Known rows, with every way that one mark hangs from another:
(z_806 (z_825 z_876) (z_961 z_133)): [-3.80  0.75  0.13  2.24  2.23 -4.59 -4.47  0.91 -1.33 -1.39 -4.24  0.09
  1.55  4.14  0.60  0.76  0.43 -3.26 -1.96  2.89]
(z_261 (z_133 (z_961 (z_806 z_876)))): [-0.78  0.34  0.68  2.77  1.60 -3.02  0.58  0.34 -0.13  0.40 -1.03  0.81
 -1.49 -3.15  2.51  0.65 -0.76  3.20  0.22  0.91]
(z_961 (z_133 z_261) (z_806 z_825)): [-4.86 -2.28 -0.45  0.46  1.11 -5.14 -3.88  1.46  1.05 -1.26 -1.31  1.23
  0.91  0.17  3.07  0.98  1.48  0.87 -1.01  2.10]
(z_825 (z_806 z_961)): [-0.43  0.81  0.37  1.28  2.05 -2.49 -3.08  0.72  0.27 -0.44 -3.57 -0.84
  1.66  2.99 -0.73  1.29  0.26 -3.61  0.49  1.22]
(z_133 z_961): [ 2.44 -0.13  1.48  1.13 -0.24 -1.79  2.17  0.12 -0.66  0.99  0.35  0.03
 -0.58 -1.58  0.73  0.77 -0.63  0.03  1.03  0.47]
(z_261 (z_133 (z_961 z_806))): [ 0.66 -0.95  0.62  2.09  1.39 -2.62  1.67  0.71  0.48  0.76  0.59  0.69
 -1.94 -4.35  1.69  0.99 -0.23  3.13  0.66  0.41]
(z_825 (z_806 (z_961 (z_133 z_261))) z_876): [-4.87 -1.21 -0.58  1.61  0.79 -4.75 -4.52 -0.04 -1.31 -1.03 -5.14 -0.14
  1.96  3.16  0.81  0.70  2.01 -4.59 -0.43  1.89]
(z_825 z_806 z_876): [-0.77  0.82 -0.84  2.64  1.31  0.38 -2.02  0.51 -1.47 -1.04 -2.74 -0.68
  1.13  3.29 -0.63  0.24 -0.12 -4.13 -0.68 -0.64]
(z_409 z_261): [ 1.67 -2.28  2.67 -0.52  2.20  0.45  2.00  0.36 -0.59 -0.16  0.76 -0.84
 -1.74  0.51  0.51 -0.08  0.99  1.01  1.49  0.21]
(z_133 z_261 (z_961 z_806)): [-0.87 -1.69  1.20  0.67 -0.58 -3.82 -0.02 -0.07  1.72  0.91 -0.16  1.08
  0.38 -3.41  2.33  1.30  0.94  1.08  1.57  0.84]
(z_409 (z_261 (z_133 (z_961 (z_806 z_876)))) z_993): [ 0.97 -1.87  4.41  1.47  3.87 -2.12  4.61 -0.10  0.19  1.11 -0.74 -0.97
 -4.70 -3.17  2.99  0.22  1.38  5.44  1.73  3.13]
(z_806 (z_876 z_825) z_961): [-1.41  2.38  0.94  1.81  1.27 -2.94 -2.28  0.25 -1.79 -0.97 -4.56 -1.18
  2.09  5.28  0.62  0.01 -0.64 -0.92 -0.27  1.49]
(z_876 (z_825 (z_806 (z_961 (z_133 z_261))))): [-4.19 -0.92 -0.46  0.85 -0.03 -5.68 -3.67  0.56 -2.38 -1.44 -4.83 -1.29
  2.07  4.39  1.25  0.32  1.65 -2.08 -0.29  2.11]
(z_825 z_876): [ 0.25 -0.08 -0.09  1.94  1.18  0.58 -0.24  0.27 -0.91 -0.57 -1.03 -0.03
  0.45  1.87 -0.16  0.10 -0.18 -2.31 -0.32 -0.70]
(z_876 (z_825 (z_806 (z_961 z_133)))): [-3.31  0.65 -0.13  1.31  1.90 -5.26 -3.65  1.39 -2.87 -1.47 -4.13 -1.01
  1.52  5.61  0.09  0.47  0.52 -2.95 -0.81  3.01]
(z_133 z_261): [ 0.70 -2.33 -0.05  0.19 -0.83 -0.49  0.52 -0.06  0.36 -0.10 -0.42 -0.35
  0.49 -0.56  1.38  0.22  0.85  0.42  1.00 -1.17]
(z_876 (z_825 (z_806 z_961))): [-0.96  1.90  0.07  1.86  1.27 -2.65 -3.00  0.88 -1.68 -1.18 -4.60 -1.94
  2.29  5.52 -0.67  0.56 -0.10 -2.83 -0.23  1.08]
(z_961 z_133 (z_806 z_825)): [-3.95 -0.76 -0.09  0.92  3.08 -4.75 -3.87  2.25  0.54 -1.31 -0.64  1.54
  0.39  1.38  1.99  1.06  0.40 -0.02 -1.52  3.03]
(z_993 (z_409 (z_261 z_133))): [ 2.74 -4.32  3.44 -0.22  3.82  1.19  5.63  0.98 -0.87 -0.67  1.57 -3.51
 -4.21 -1.24  1.82 -1.18  1.77  2.84  2.47  0.53]
(z_261 z_133): [ 2.28 -1.62 -0.71  1.60  1.08  0.68  2.14  0.78 -0.82 -0.21  0.31 -0.73
 -1.87 -1.60  0.77 -0.12 -0.31  2.46  0.10 -1.49]

Rows:
[-2.03  2.23  1.38  2.33  0.82 -4.02 -0.97  0.48 -1.29 -0.27 -2.14  0.41
  0.93  1.52  2.15  0.40 -0.99  1.01 -0.18  2.06]
(z_133 (z_961 (z_806 (z_876 z_825))))
[ 1.24 -3.67  4.73  0.27  4.10 -2.09  5.10  0.92  0.45  0.32  1.82 -2.06
 -4.27 -4.06  2.82 -0.01  1.80  3.54  2.97  2.46]
(z_993 (z_409 (z_261 (z_133 (z_961 z_806)))))
[ 4.71 -3.17  4.23  0.82  2.05  0.00  7.80 -0.34 -1.07  1.57  0.69 -2.43
 -5.57 -3.78  1.66 -0.10  1.40  5.31  2.26  1.42]
(z_409 (z_261 (z_133 z_961)) z_993)
[-5.17  0.24 -0.02  1.26  2.84 -5.01 -3.18  1.62 -1.90 -1.74 -1.70  1.30
  0.73  3.89  2.42 -0.08  0.02  0.29 -1.30  3.19]
(z_961 z_133 (z_806 (z_876 z_825)))
[-1.65  2.57  0.91  2.08  1.72 -3.10 -4.02  0.50  0.15 -0.92 -5.11 -0.81
  2.15  4.00  1.07  0.84 -0.74 -1.27 -0.98  1.79]
(z_806 z_825 z_876 z_961)
[-1.81  2.16  0.47  1.92  2.18 -2.92 -4.16  0.37 -0.31 -0.81 -5.22 -0.69
  2.04  4.22  0.14  0.92 -0.24 -3.53  0.02  1.68]
(z_825 (z_806 z_876 z_961))
[-5.45 -2.29 -0.02  0.22  1.58 -5.25 -3.26  0.73  0.46 -0.91 -1.36  2.13
  0.61  0.26  3.51  0.49  1.40  0.45 -0.11  2.40]
(z_961 (z_133 z_261) (z_806 z_876))
[-3.63 -1.99 -0.12  0.30  0.67 -5.48 -3.75  0.42 -0.48 -0.66 -3.75 -0.13
  1.41  1.92  1.21  1.05  1.95 -2.86  0.39  2.34]
(z_825 (z_806 (z_961 (z_133 z_261))))
[ 3.65 -3.63  4.66  0.30  2.54 -0.44  7.19  0.35 -1.40  0.47  1.61 -3.39
 -4.76 -3.49  2.35 -0.68  1.31  3.41  3.01  1.33]
(z_993 (z_409 (z_261 (z_133 z_961))))
[-6.13 -1.53 -0.86  1.74  1.17 -4.41 -4.68  0.94  0.18 -1.69 -2.65  1.26
  1.45  1.41  2.68  0.55  1.53 -0.91 -1.86  1.75]
(z_961 (z_133 z_261) (z_806 (z_825 z_876)))
[-1.32  1.42  0.41  3.33  0.90 -3.21  0.54  0.42 -2.07 -0.33 -2.05 -0.33
 -0.85 -0.65  2.55 -0.10 -1.11  3.99 -0.46  0.74]
(z_261 (z_133 (z_961 (z_806 (z_876 z_825)))))
[ 0.42 -2.30  4.45  1.14  3.80 -2.51  3.33  1.30  0.40 -0.38  0.27 -2.85
 -3.55 -2.86  3.29  0.06  1.34  4.03  1.54  2.70]
(z_993 (z_409 (z_261 (z_133 (z_961 (z_806 z_825))))))
[-3.16  0.00  1.00  0.69  2.67 -5.40 -3.05  0.68 -1.04 -0.63 -2.98  0.92
  0.69  2.99  1.36  0.62  0.33 -1.86 -0.21  3.57]
(z_806 z_876 (z_961 z_133))
[-3.98 -1.54  0.70  0.28  0.70 -5.80 -3.04 -0.17 -0.51 -0.54 -3.69  0.63
  1.19  1.77  2.51  0.49  1.44 -0.96  0.32  2.62]
(z_806 z_876 (z_961 (z_133 z_261)))
[-4.54 -0.81  0.31  0.70  3.56 -4.84 -3.18  1.57 -0.06 -1.03 -0.63  2.43
  0.04  1.43  2.39  0.63  0.40 -0.50 -0.59  3.25]
(z_961 z_133 (z_806 z_876))
[-1.73  1.58 -0.07  2.60  2.02 -1.78 -3.92  0.22 -0.59 -0.83 -4.94 -0.82
  2.17  4.22 -1.14  0.95  0.29 -5.41 -0.32  0.80]
(z_825 (z_806 z_961) z_876)
[-4.05  0.35 -0.27  2.03  2.73 -4.41 -4.54  0.79 -1.81 -1.18 -4.42  0.21
  1.41  4.38 -0.32  0.85  0.95 -5.54 -0.96  2.74]
(z_825 (z_806 (z_961 z_133)) z_876)
